What can hang from each mark:
Q647: Q888
Q888: Q392 Q406 Q647 Q716
Q716: Q403 Q747 Q888
Q710: Q747
Q392: Q888 Q908
Q406: Q888
Q403: Q716
Q908: Q392
Q747: Q710

Every row comes from one small tree of marks. The marks that hang from a mark follow it in brackets, in the order of their numbers. Every link used is in the known rows. Which tree was each row made from?
Known rows:
Q647[Q888[Q716]]: [ 20.2  -2.2 -65.5 -10.4  -3.9   2.4  18.2  -5.9   2.9  24.1  15.0  -2.0
  -3.6 -13.5  29.4  -2.7  -3.0   3.0  -3.5 -20.9   5.2 -18.8]
Q908[Q392[Q888]]: [ -1.1 -23.2 -16.9 -11.5 -36.3  11.8  14.6  -5.0   8.1  22.9  16.9  -1.0
   3.6  -9.9  -7.8 -10.7   6.1   8.5  17.6 -14.2  -5.5   7.5]
Q406[Q888[Q392[Q908]]]: [ 30.0 -13.2  -7.9  -6.4 -26.0  -2.9  20.9 -21.9  11.1   0.9   6.1   1.5
   6.4  15.5  -7.7 -17.7  27.7  36.8  63.0 -17.6   6.6  18.8]
Q647[Q888[Q406 Q716[Q747]]]: [ 29.5  27.3 -57.7   3.6 -11.9  22.7   0.6 -11.0   3.5  13.9  22.9   4.6
  -0.4 -11.8  20.7 -14.3  -3.8   2.9  -2.1 -28.1  20.9 -20.8]
Q888[Q392[Q908] Q406 Q716[Q747]]: [ 45.8  36.6 -45.2  34.6 -18.9  15.7 -11.4 -16.0  12.4   6.2  21.3  16.1
   4.5  27.7  -2.4 -27.8  24.8  49.2  26.2 -27.8  24.0  16.0]
Q403[Q716[Q747[Q710] Q888[Q647]]]: [ 42.3   6.4 -23.1  35.9  -4.6  25.9  12.0  -9.6   8.9  29.1  57.5  21.1
  -5.0   1.2 -58.3  -5.6  14.8   0.1   6.2 -15.5  41.5 -40.6]
Q403[Q716]: [ 15.5 -15.1  -0.3   6.7  -2.1   5.1   5.7  -9.5  11.3   7.2   9.4  12.9
  -1.3  -9.0 -50.9  -4.3  12.7   3.7 -21.0 -20.6   4.2  -0.3]
Q888[Q392 Q406 Q716]: [ 38.5  31.7 -47.4  26.6 -14.5  -9.7  -7.3 -17.1  10.7   4.4  12.9  11.2
   1.5  10.2   2.9 -25.6   7.2  15.6  -5.7 -25.7   6.4   2.8]
Q908[Q392[Q888[Q716[Q403]]]]: [ 18.3 -20.1 -67.9  17.5 -36.7  10.4  11.1  -6.3   6.6  34.4  12.9  -4.3
   9.6   2.7   2.6  -8.1  10.3  12.9  -7.7 -20.7  11.6  11.0]
Q888[Q392]: [ 40.6  -9.4  -7.6  23.9 -16.5   0.1  11.3 -12.1  11.8   4.1  -1.8  11.3
   3.3 -11.5  -8.7 -15.6   8.1  10.5  17.5 -15.6   8.3   2.1]
Q406[Q888[Q392 Q647 Q716]]: [ 36.3  11.2 -54.6  -8.3 -20.8  -9.2  28.8 -20.1  10.9  16.9   9.6  10.2
   4.0  20.8  21.1 -12.1  10.8  14.9  14.3 -19.0   3.6 -21.4]
Q888[Q392[Q908] Q406 Q647 Q716]: [ 32.3  46.3 -44.0  21.9 -12.3 -22.6  -7.0 -14.9  10.9  12.0  26.2  12.8
   3.2  49.3   3.4 -25.5  22.1  58.2  25.0 -23.1   3.2 -22.2]
Q406[Q888[Q647]]: [  6.4  -7.3  -8.2 -24.3 -10.8  -5.1  23.7 -15.8  10.9   5.3   5.0  11.5
   3.1  -0.4  -3.3  -6.1   2.9   0.7  34.4 -15.0   3.0 -28.5]
Q647[Q888[Q392 Q406 Q716[Q747]]]: [ 54.2  32.0 -58.7  20.6 -26.3  18.2   6.2 -14.1   3.0  15.3  19.6   1.7
   3.0  -4.5  23.4 -23.1   3.1  12.7  -0.5 -28.9  21.5 -18.4]
Q406[Q888[Q392[Q908] Q716[Q403]]]: [ 47.6 -10.7 -58.3  23.0 -26.9  -3.5  18.0 -23.2   9.1  12.6  -0.1  -2.1
  13.2  28.0   4.2 -15.3  30.9  38.1  39.3 -24.0  22.1  23.6]
Q392[Q888[Q647]]: [ 12.7  -5.2 -10.3   6.7  -3.1  -1.3  15.1  -6.8  10.4  29.1  19.6   8.5
  -0.3   6.5  -6.1  -8.3   3.2   9.0  20.2 -12.4  -0.7 -26.6]
Q908[Q392]: [ -2.0 -19.2 -14.2 -14.2 -33.4   9.1   4.3  -4.4  10.8   3.9   4.6  10.0
   2.9 -21.4  -9.3 -10.2   4.3   7.6  16.1 -15.0  -1.5  -1.3]
Q392[Q888[Q406]]: [  7.4   8.5  -3.4  12.0  -5.1  -0.8  -5.6 -15.0   8.6  11.7  22.0   1.8
  -1.2   1.5 -19.3 -19.2   0.7   0.6  16.0 -22.7   0.8   3.8]
Q888[Q406]: [  7.7  11.7  -1.4   8.9  -4.6  -3.9 -13.6 -13.5  10.9  -7.3   7.9  12.6
   0.2 -12.7 -21.4 -20.6  -0.8   1.7  14.4 -22.7   4.5  -3.2]
Q716[Q403 Q747 Q888]: [ 57.9 -18.3 -17.5  66.7 -17.2  34.2   2.8  -9.3   9.0  24.8  -6.7  16.6
   9.1 -30.1 -21.8  -8.5   6.6   0.4  20.2 -18.2  49.7  -2.4]
Q406[Q888]: [  6.4 -20.7 -12.0 -22.3 -11.1   4.6  18.5 -18.1  10.8  -0.9  -0.8   7.0
   1.1 -16.9  -8.6  -8.8   3.6  -7.8  32.4 -18.3   7.0   6.7]
Q710[Q747]: [ 18.8 -15.7 -15.0   4.1   4.2  18.9   4.8  -7.7  10.6   2.2   2.5  33.4
   0.6 -23.6 -11.1  -7.1  15.0  -6.0  31.2 -25.2  13.2   1.2]
Q888[Q392 Q406 Q647]: [ 33.5  29.4   1.5  25.7 -15.9 -18.8  -1.4 -15.5  10.7   0.0  10.5  14.8
   4.2  13.0 -11.8 -23.7   5.3  18.6  18.3 -20.7   0.0 -36.3]

Which tree is each row?
[ 54.2  20.3 -51.1  56.5 -17.4 -10.1  -7.2 -18.6   7.8   5.4  -0.7   6.9
  10.6   9.8  -5.1 -24.2   9.4  13.4  -8.8 -28.7  21.7   4.0] -> Q888[Q392 Q406 Q716[Q403]]
[ 29.2  -9.8 -23.6  18.3  -0.2  36.1   8.8  -9.5  11.6   2.9  47.8  19.1
  -4.1 -11.0 -64.8  -6.0  15.9  -9.9   0.9 -19.5  35.7  -0.9] -> Q403[Q716[Q747[Q710]]]
[ 15.9  23.2 -57.3  -6.3  -6.3  -7.3   3.3 -11.3   0.9  14.0  23.9  -3.0
  -2.5  -6.0  21.1 -14.4  -6.5   3.4  -6.2 -27.8   2.6 -21.2] -> Q647[Q888[Q406 Q716]]
[ 58.7  -6.2 -60.4  53.6 -16.3  -0.1   8.0 -13.2   9.5  16.3  -8.1   9.0
   9.9   1.7   2.7 -12.5  12.7  12.7  -6.6 -21.4  24.9   6.9] -> Q888[Q392 Q716[Q403]]
[ 51.8  -4.5  -1.5  42.4 -23.8  -2.7   8.6 -15.5   8.4  29.3  22.0   6.1
   1.9  22.9 -49.1 -13.3  35.5  48.6  10.5 -18.8  13.4   7.0] -> Q403[Q716[Q888[Q392[Q908]]]]
[ 61.7  35.8  -1.5  55.3 -29.1  10.8  -3.1 -17.6   9.3  20.9  15.1  20.8
   4.7   2.8 -12.6 -23.9   7.6  21.1  25.3 -19.7  28.9 -39.2] -> Q716[Q747 Q888[Q392 Q406 Q647]]
[ 75.0  -5.9 -70.0  48.0 -29.1  27.8  21.4 -11.0   1.6  26.0  -0.5  -0.2
  11.6 -15.0  24.4  -9.7   8.8   9.6   0.0 -24.2  40.7 -12.3] -> Q647[Q888[Q392 Q716[Q403 Q747]]]
[ 36.4  31.3 -53.1  10.5 -20.6 -13.6   3.1 -14.6   1.9  16.2  27.9  -9.4
   2.1  25.1  20.9 -23.3  16.8  48.4  24.8 -27.4   4.4  -9.0] -> Q647[Q888[Q392[Q908] Q406 Q716]]
[ 33.1   1.5 -56.5  -7.9 -22.6  -3.9  19.4 -21.7  11.3  12.0  14.7   1.8
   3.7  29.5  14.5 -16.4  27.7  41.2  39.0 -20.7   7.6  21.9] -> Q406[Q888[Q392[Q908] Q716]]
[ 47.3  -8.5 -63.1  44.9  -6.7  33.9   2.2  -8.4  11.6  15.3  -2.9  18.8
   8.1 -12.3  -4.1  -7.4   7.6   4.7  -3.2 -22.4  42.3   6.1] -> Q888[Q716[Q403 Q747]]
[ 48.1  -4.6 -10.2  42.2 -22.3  -3.5   6.3 -13.6   9.8  25.3  12.8   7.1
   1.0   8.4 -10.6 -17.9  24.7  45.3  49.1 -14.1  17.0   7.2] -> Q716[Q888[Q392[Q908]]]
[ 26.1  26.0 -50.0  20.4  -6.6  27.6  -6.5 -14.0  10.5  23.2  30.0  11.0
   0.0   8.2  -1.3 -18.8   3.8   7.2  -1.7 -27.2  19.9  10.5] -> Q392[Q888[Q406 Q716[Q747]]]
[ 32.0  13.2 -53.0  -9.6 -21.6 -13.4  23.9 -19.8  11.9  18.5  19.8   7.4
   5.9  45.5  17.2 -15.0  27.0  50.3  41.5 -17.8   3.1 -12.5] -> Q406[Q888[Q392[Q908] Q647 Q716]]
[  6.8  20.8  -0.6  10.2  -4.7 -10.5  -1.8 -12.7   8.4  18.3  28.6   7.1
  -1.3  15.7 -14.4 -17.3   0.3  10.1  19.9 -19.9  -3.1 -31.1] -> Q392[Q888[Q406 Q647]]
[ 49.8  20.0  -6.0  68.1 -18.8  14.9  -8.8 -14.8   7.7  19.9   6.1  18.8
  11.0  -5.7 -25.5 -16.5   3.2  10.0  24.1 -23.2  44.1 -41.7] -> Q716[Q403 Q747 Q888[Q406 Q647]]
[ 46.3  21.6   7.9  45.6 -25.4 -10.6  -6.4 -21.7   7.6  18.9  27.3   3.3
   1.7  27.0 -58.4 -23.2  33.6  50.7   9.2 -25.7  11.3   3.9] -> Q403[Q716[Q888[Q392[Q908] Q406]]]
[ 43.0  -9.0 -62.1  46.3 -10.5  32.6   1.2  -8.3  10.4  35.3  19.6   6.3
   8.7  21.1  -5.6 -10.6  25.2  37.4  26.8 -22.4  36.9  24.8] -> Q392[Q888[Q716[Q403 Q747]] Q908]
[ 25.9  40.6 -42.8  16.6  -3.2  13.9  -7.0 -10.8  12.9  10.7  19.9  26.1
  -0.5  11.6   2.3 -17.5   2.1  14.1  -0.7 -24.4  20.4 -32.2] -> Q888[Q406 Q647 Q716[Q747]]
[  6.3  25.8 -48.5   9.6  -2.2  -4.8 -10.3 -13.9   9.7  23.6  39.2   0.8
  -2.7  37.3  -3.7 -20.7  17.8  41.4  22.8 -27.0   0.5  19.5] -> Q392[Q888[Q406 Q716] Q908]
[ 13.4  -1.6 -57.9   5.8   1.5   3.8   6.3  -8.0  10.2  35.0  32.5   2.4
  -3.1  29.3   5.2 -10.3  20.2  39.9  24.4 -19.6   4.6  21.3] -> Q392[Q888[Q716] Q908]
[ 36.0  14.0 -11.3  13.0 -25.9 -10.9   7.8 -16.3   1.1   4.0  10.3  -6.9
   4.4 -10.1   4.9 -22.0  -0.3  10.1  18.1 -24.2   3.0 -23.4] -> Q647[Q888[Q392 Q406]]
[ 52.0  46.4 -45.4  34.4 -16.9  10.2  -4.9 -14.7  12.5  11.7  18.5  23.2
   5.3  20.0   7.4 -23.4   8.6  23.3   0.0 -24.0  19.3 -30.5] -> Q888[Q392 Q406 Q647 Q716[Q747]]
[ 38.6  18.7 -50.8  19.6  -9.5 -13.3  12.2  -8.7  13.5  23.6  19.8  14.6
   2.8  41.2  13.0 -14.5  25.5  58.0  28.1 -16.4   4.5 -19.3] -> Q888[Q392[Q908] Q647 Q716]
[ 28.1  29.6 -78.9   4.6  -4.1  22.4   3.9 -10.0   2.6   8.7  58.4   1.7
  -5.7  -8.1   8.3 -16.5  -2.6  -9.5  15.2 -27.2  34.2 -22.4] -> Q647[Q888[Q406 Q716[Q747[Q710]]]]
[ 42.8  -6.6 -25.5  38.5  -5.7  36.1   7.7 -11.2   8.4  22.5  52.0  16.5
  -6.8 -14.7 -63.1  -6.7  16.0  -8.1   3.8 -17.7  44.6  -5.8] -> Q403[Q716[Q747[Q710] Q888]]
[ 31.3  -2.1 -61.6  36.1  -3.8  -2.6  14.0  -7.1   7.7  40.8  15.1   6.1
   6.6  19.0   3.8  -4.3   7.0  12.9  -2.3 -19.6  16.6 -22.0] -> Q392[Q888[Q647 Q716[Q403]]]
[  2.3  10.5  -0.6  10.9  -5.6  -4.4 -10.0 -14.0   9.3  12.6  30.1  -0.2
  -0.5  23.3 -24.4 -21.5  17.5  35.7  44.6 -23.2   0.5  13.9] -> Q392[Q888[Q406] Q908]
[ 58.6  26.7  -1.2  55.0 -29.5  17.4 -11.2 -19.2  10.2  15.3  20.1  13.3
   5.0  12.0 -20.8 -29.6  24.4  46.8  51.7 -22.6  31.4   4.6] -> Q716[Q747 Q888[Q392[Q908] Q406]]
[ 24.1  38.2 -48.9  18.1  -6.9  17.6  -2.4 -11.8  10.2  30.1  34.7  16.0
  -1.0  23.5   3.5 -17.5   3.8  15.7   0.9 -24.4  16.7 -25.1] -> Q392[Q888[Q406 Q647 Q716[Q747]]]
[ 54.9  17.9 -61.4  42.3 -26.4 -11.1   6.6 -17.1  -0.9  15.1   6.0  -9.9
  11.2   2.7  14.9 -19.5   4.2  11.9  -7.4 -30.7  17.4 -18.0] -> Q647[Q888[Q392 Q406 Q716[Q403]]]
[ 29.9  17.6 -76.1  15.5   6.1  25.3  10.7  -4.2  13.5  15.5  52.1  26.1
  -5.2   6.4  -0.1  -7.9   5.6   0.7  18.7 -15.7  36.6 -31.2] -> Q888[Q647 Q716[Q747[Q710]]]
[ 50.1  10.2 -28.5  71.6 -12.6  25.7 -11.6 -16.7   6.1   7.9  36.9  12.4
   4.0 -16.3 -41.4 -19.6   5.8 -11.4  38.0 -23.6  60.9  -9.1] -> Q716[Q403 Q747[Q710] Q888[Q406]]
